Each row was made from one walk, in order. Every step used is in the known rows, and no mark comes twice. Write each row's walk.
(in the rows, 128 means zero)
Known rows
boso > dirifur > goni > fesim: [156 115 111  92 106 104 136 104 117  99 131 129  81 140 139 143 115 112
  98 168 122 144 123 139 160 126 168 154 118 140 161 112  69  90 142 132
 180 152 159 104 110 137 118 149  93 124  92 107 160 153 146 191 118 121
  96 121  64 157  78 152 134  79 122 126]
fesim > goni: [164  96 156 158  92 111  78 124  86 136 130 167 142 137 143 150 106 146
 157  79 144 116  75 156 139 112 119  54 128 134 115 124 128 109 138 146
  87 156 113 141 111 185 111 136 115 125 164 139  98 135 112 138 133 148
 124 136 142 108 147 107 132 121 105 128]
sube > lofi > boso > dirifur: [129 148 138 122 171 143 128 157 107 134 156 128 178  98  85 125 141 151
  95  97 146  87 129  94 102 138  62 106  93 103 112 114 148 178 203 177
 111 152 152 101 201  73  76 150 201 136 132 134 142 122 163  83 137 143
 136 130 149 112 152 172 176  94 114 164]
sube > lofi > dirifur > goni > fesim > boso: [128 194 160  95 133 124 124  72 192 126 119 116  87 172 140  79 137 111
 145 144 180 209 128 163 121 130 155 175 153 135 118  73 103 151  78  71
 127  71 106  83 151 126 124 112 187 115 146 112 103 117 147 125 124  74
 114 100 106 138 161 101  83 188 132  65]
dirifur > goni > fesim > boso > sube: [147 180 140 120  78 114 160  67 138  93 107  81  66 158 160 184 100 123
 172 129 127 146 150 210 185 144 170 108 119 169 157  84  84  97 129  98
 170  94 146 120  96  77 126 131  84 157 115  78 131 171 175 163 117 135
 119 131  47 185  78 131 134 184 129 138]
sube > lofi > dirifur: [125 130 152 131 155 165  95 145 128 151 124 166 168 133 101 107 171 131
 121 111 132 144 118 116  63 115  78 141 147 108  95 114 207 168  59 117
  78  95 117 125 170 151 137 118 158  93 137 154 112 129 135  80 131 101
 147  95 184  59 180 143 123 101 132  98]
sube > lofi: [117 139 132 122 127 161 133 158 121 132 114 151 165 125 102 144 136 127
 133 138 140  92  88 146  81 143  96 123 126  97  98 143 180 190 112 110
  79 112 146 119 128 147 129 164 131  87 142 144 136 104 189 118 130 117
 131 131 135  55 167 170 176 120 148 110]
boso > sube > lofi > dirifur: [120 135 131 145 161 163 125 135 115 135 105 138 146 116  93 128 162 159
 115  85  82 136 162 123  73 139  73 124 145 135  99 159 204 159  83  95
  88 118 118 121 172  86 135 115 143  72  85 122 133 154 145 115 114 112
 141 124 163  78 153 140 123  99 131 107]
dirifur > goni > fesim > lofi > sube: [123 108 115 139  96 130 137  93 166  98 137 142 106 149 173 110 111 127
 115 172 109 144 115 149 139 122 192 149 131 144 140 157  75 108 120 135
 164 138 107 132  65 224 157 186 135 162 151 169 103  54 132 166 133 149
 144 120 102 152 134 122  92 130 131  99]
sube > lofi > dirifur > goni: [135 154 122 122 148 173 107 115 165 149 148 134 113 167 104  85 154 147
 112 150 134 181 106 112  97 143 124 179 143 111  99 126 191 178  57  94
  95 140  76 116 138 163 118 122 156  64 148 135 102 139 139 123 117  96
 166 129 130  81 145 114  62 161 131  68]
boso > sube: [137 109 131 151 117 143 129 134  79 120 123 126 134 115 102 194 134 130
 130  88  73  77 148 151 130 137 114  69 121 143 153 122 185 129 131 135
 119 126 153 170 105  96 145 125  61 135  92 127 140 168 159 132 149 162
 148 125  95 115 106 146 152  86 122 165]
fesim > sube > lofi > boso > dirifur: [124 107 140 152 172 149 131 203 112 147 166 134 187  53 121 114 140 143
  85  95 150  94 123  77 135 121  80 109 109  94  71 179 137 155 199 169
  91 166 130 131 193  95  86 127 160 126 102 151 157 118  95  64 154 151
 118 144 207 138 135 174 148 133  98 172]
boso > dirifur > goni > fesim > sube > lofi: [130 144 104 110 120 156 147 143 151 112 152 130 125  96 183  69 118 123
  78 200 127 129 116 135 186 128 156 170 139 139  92 197  84 133 145 100
 171 161 108  83 136 142  98 149 108  62  69 139 155 102 117 133 125 103
  91 141 107 129 113 154 149 151 131 104]
boso > sube > lofi > dirifur > goni > fesim: [122 168 100 122 134 155 126 103 173 122 115  87  84 159 138  87 158 116
 115 137  85 179 153 133 150 170 128 174 170 169 109 132 133 111  75  68
 149 118 106  75 136 119 135  94 168  72 103 106 146 137 132 164 105  86
  99 121  77 102 139 113 132 130 148  74]
dirifur > goni > fesim > sube > lofi > boso: [ 89 159 105 109 129 148 144 157 169 179 147  82 126 123 160  82 108 109
 154 158 163 126 115 109 172 152 159 147 154 116 121 127  99 117 136 119
 117 163  77 107 108 135 115  85 181 131 161 155 152  99  96 111 133 110
  93 145 145 112 160  72 123 181 151 120]
lofi > boso: [119 111 135 130 117 113 126 146  90 143 138 117 171 139  77 181 114 121
 157  84 147 110 104  86  98 121  94  69  99  93 176  65 162 134 152 176
  69 160 156 162 109 108 120  93 141 191 178 110 142 154 124  99 135 156
 169 132 190 115 134 122 143  76 116 171]
sube > lofi > boso > dirifur > goni: [153 173 135 111 163 167 135 129 161 143 151  91 143 122 110 113 140 170
 100 126 148 116 124  95 133 163  87 134 112 110 123 139 136 159 195 142
 133 173 116  95 183  80  58 129 197 116 133 138 133 130 139 110 119 118
 151 168 118 147 134 145 135 118 113 134]
goni > dirifur: [144  85  96 118 102  78 152 155  81 113  69 130 172  92  95 183 124 143
 161 128 109 125 100 105 132  91 164 100  92 109 141 134 134 102 123 115
  98 103 159 163  77 176 143 125 109 137 142  91 121 153 111 123 119 140
 131 138 169  84 109  87 152  98 152 170]
dirifur > goni > fesim: [139 151 101  93  86 111 135  85 140 120 123 119 100 175 144 162 121  96
 144 171 126 156 100 154 158 129 174 139 137 128 184  88  97 103 102 105
 138 132 144 140  55 174 139 113 100 135 153  99 151 141 156 174 117 108
 108 118  90 113 104 108 146 124 137 107]
lofi > dirifur > goni > fesim > boso: [119 148 150 103 110  97 116  54 147 110 123 118  86 175 146 116 117  99
 165 123 172 209 132 151 133 108 178 155 138 138 164  41  80 110  73  97
 136  79 107 141 114 138 146  90 131 169 147 100  98 152 111 152 128  97
 136  88 118 178 115  76  50 156 113 103]
sube > lofi > dirifur > goni > fesim: [105 156 105 110 131 143 127  99 181 140 117 114 107 186 127  74 153  96
 108 155 125 193 126 133 125 141 139 196 163 134 132 104 130 138  54  68
 123 121  83  84 125 166 124 102 172  70 136 116 127 103 148 152 106  76
 110 103 116  93 167  84 105 143 157  56]
dirifur > goni: [135 133 114 124  95 154 142 116 118 112 134 123 113 161 111 157 113 143
 142 165 120 136  98 140 135 119 155 130 117 113 180 109 157 155 103 131
 117 157 121 144  71 158 121 145  74 121 168 119 123 159 146 154 115 128
 150 164 109 142  94 122 113 129 136 125]
lofi > sube: [135 122 151 149 111 163 121 108 116 113 125 136 184 123 105 158 115 100
 138  93 114 146  76 155  85  86 134 104  91  96 140 102 148 155 117 140
  76 111 135 184 108 177 150 164 121 157 135 149 108 101 159 113 156 163
 201 111 180 107 145 140 129 102 133 149]

Which walk is each row?
[129  87 128 159 136 110  99 126 132 117 153 166  91 161 110 110 130 172
 103 155 108 140 157  99 104  95 141 154 141 124 148 167 176 125  79 147
 129 143  94 152 115 203 150 127  99 118 163 165  67 146  69 145 119 118
 155 144 172 144 107  95  29 150 123 101] -> fesim > lofi > dirifur > goni
[135 118 116 124 120 113 135 149 123 127 169 106 125  98 149 102 100 129
 121 148 134 124 141  84 209 124 158 125 124 118 173 122  52  66 186 167
 162 184 113 140 128  96 102  88 129 166 118 121 160 140  48 132 143 148
 113 131 150 171  93 115 111 120 102 168] -> lofi > boso > dirifur > goni > fesim > sube
[121  73 112 143 128  58 131 155  89 121 137 191 116 119 157 167 122 121
 138 141 121  77 115 126  93 114 135 134 142 139 160 166 104  96 119 168
 152 102 188 129  75 156 169 147 101 172 145 134 118 105 119 135 119 144
  99  95 121 136 135 134 169  89 129 129] -> goni > fesim > lofi
[109  75 143 158 149  94 119 184  99 141 172 137 152 120 106 176 128 151
 148  95 129  62 138  79  86 100  92  79 110  96 153 132 136 115 180 221
 110 145 148 170 128 125 133 134 136 195 170 154 103 126  90  78 120 187
 154 145 176 171 129 119 131  94 104 181] -> fesim > lofi > boso
[142 159 156 116 104 107 127  57 145  95 115  84  60 165 134 124 112 116
 165 107 107 188 195 173 165 145 171 124 143 180 156  78 102  96  87  95
 155  89 120 133 128  78 144  99 101 155 116  86 113 175 127 151 125 121
 140 120  84 191  94 103  84 164 123 116] -> lofi > dirifur > goni > fesim > boso > sube
[114  57 139 140 136  52 100 134 102 130 124 194 120 130 133 115 139 116
 119  94 112 118 167  83  76 102 135 141 151 134 155 143 118  83  75 161
 138 114 153 146 125 173 180 123 128 152 133 144  96  98  76 139 124 127
 110  84 160 140 148 107 119 105 124 116] -> goni > fesim > lofi > dirifur
[159 105 134 149 157 102 111 152 113 122 172 129 127 116 128 147 128 208
  81 133 128  71 146  72 132 123 117 111 105 133 141 160 132 101 201 211
 170 188 132 133 148 127  82 154 130 178 141 151 101 139  73 113 118 165
 163 168 117 207  67 148  88 121  91 154] -> fesim > lofi > boso > dirifur > goni
[114 146 142 122 154 147 130 171 135 179 144 116 176 137  98 154 150 125
 139  91 162 111  94 101  88 151  65 108 117 103 114  97 169 163 154 147
  73 142 133 137 152 114 109 123 185 129 164 126 130 111 147  83 138 138
 142 131 159  97 172 126 159 104 140 154] -> sube > lofi > boso
[120 160 163 118 144 121 125  75 145 119 109 127 113 123 139 113 150 110
 141  76 132 165 178 166 112 160 106 133 139 180  80  95 117 123 107  84
 139  38 133 109 183  70 147 108 148 111  72  98 127 128 155 111 135 113
 115  96 114 126 136 135 136 188 135 113] -> goni > fesim > boso > sube > lofi > dirifur
[123 210 127 109 117 148 163  89 181 119  96  62  76 158 149 133 124 127
 152 156 134 149 148 212 175 177 144 127 132 172  65 131  94 146 140  54
 174 100 135  71 105  63 110 147 122 106 100  93 130 125 189 153 114 104
  89 139  36 139 123 130 161 182 148  99] -> dirifur > goni > fesim > boso > sube > lofi
[167 122 112 114 116 157 121 132 104  93 135 130 114 124 122 141 122 143
  99 143 112 118 114 155 154 116 134 130 102 129 159 142 139 143 134 158
 148 184 124 116 130 129  91 169  91 116 108 125 125 160 152 158 121 132
 149 140 103 156  63 188 128  97 110 149] -> boso > dirifur > goni
[104  99 110 128  93 112 122 106 122 142 130 144  89 136 147  76 105 101
 140 151 115 196 129 108 165  91 182 170 158 112 165 117 115  87  52 115
 125 132  72 156  98 175 167  55  93 127 139 141 147 160  46 150 125 100
 117 108 165 140 119  76  42 158 125 105] -> lofi > dirifur > goni > fesim > sube
[ 89 114 107 131 125 136 141 189 131 153 114 168 159  95 169 104 125  95
 145 159 142 119 100 141 130 104 141 156 148 110  83 156 103 142 109 100
 110 104 136 108 117 145 151 117 123  99 109 139 164  80 125 114 130 105
  82 106 155  65 163 118 183 150 149 123] -> goni > fesim > sube > lofi
[159  97 112 137 135 116 127  86 159  77 133 151 106 110 172 112 113 141
  60 165 105 143 129 156 141 120 178 152  94 146 120 178  72 107 171 156
 204 146 110 123 125 190 135 213 116 151  94 170 106  53 106 171 141 145
 146 125 108 186 114 155 134 104 121 116] -> boso > dirifur > goni > fesim > lofi > sube
[110 114 137 126 170 121 135 172 115 162 149 123 182  73 134 101 129  97
 108 116 147 101 135  84 158 119 101 128 125 127 112 149  64 118 201 158
 142 145 163 115 184  75 113 109 171 141 104 124 177  91  84  81 138 125
  93 112 167 130 155 163 178 117 123 158] -> goni > fesim > sube > lofi > boso > dirifur
[121  80 137 174 153 104 109 180  85 135 137 116 143 105 102 182 127 179
 133  65  84  43 191  65  99 134  91  61 118 140 149 170 174 107 184 206
 136 147 151 171 119  87 140 122 119 190 141 134 110 157  94 108 140 187
 153 159 151 162  97 126 152 104 120 186] -> fesim > lofi > boso > sube
[132 146 130 147 143 187 140 157 114 145 106 119 137 102 118 163 151 148
 114 116  84  81 132 158 114 149  70  98 141 147  87 163 200 172 137 103
 114 113 159 110 134  82 140 155 108  85  93 138 139 129 186 105 135 128
 132 141 100  74 130 168 170 114 146 127] -> boso > sube > lofi
[107  76 133 132  84  94 132 175 104 155 125 167 144 102 151 143 112  79
 157 129 116 133 105 124 140  90 166 115 140 113 162 122 102 105  91 137
 110  99 146 163  86 149 168 107  70 151 116 132 151 124  95 124 126 130
 104 101 163 107 123 109 164 130 146 147] -> goni > fesim > sube
[124 177 151 120 120 133 145  93 145 119  90 100 128 104 138 158 126 111
 151 109 137 106 150 208 136 156 115 115 132 167  80 112  83 141 161  84
 147  68 178 100 146  47 130 163 129 118  82  96 139 113 175 102 124 126
  91 117  73 130 142 170 191 178 154 136] -> goni > fesim > boso > sube > lofi
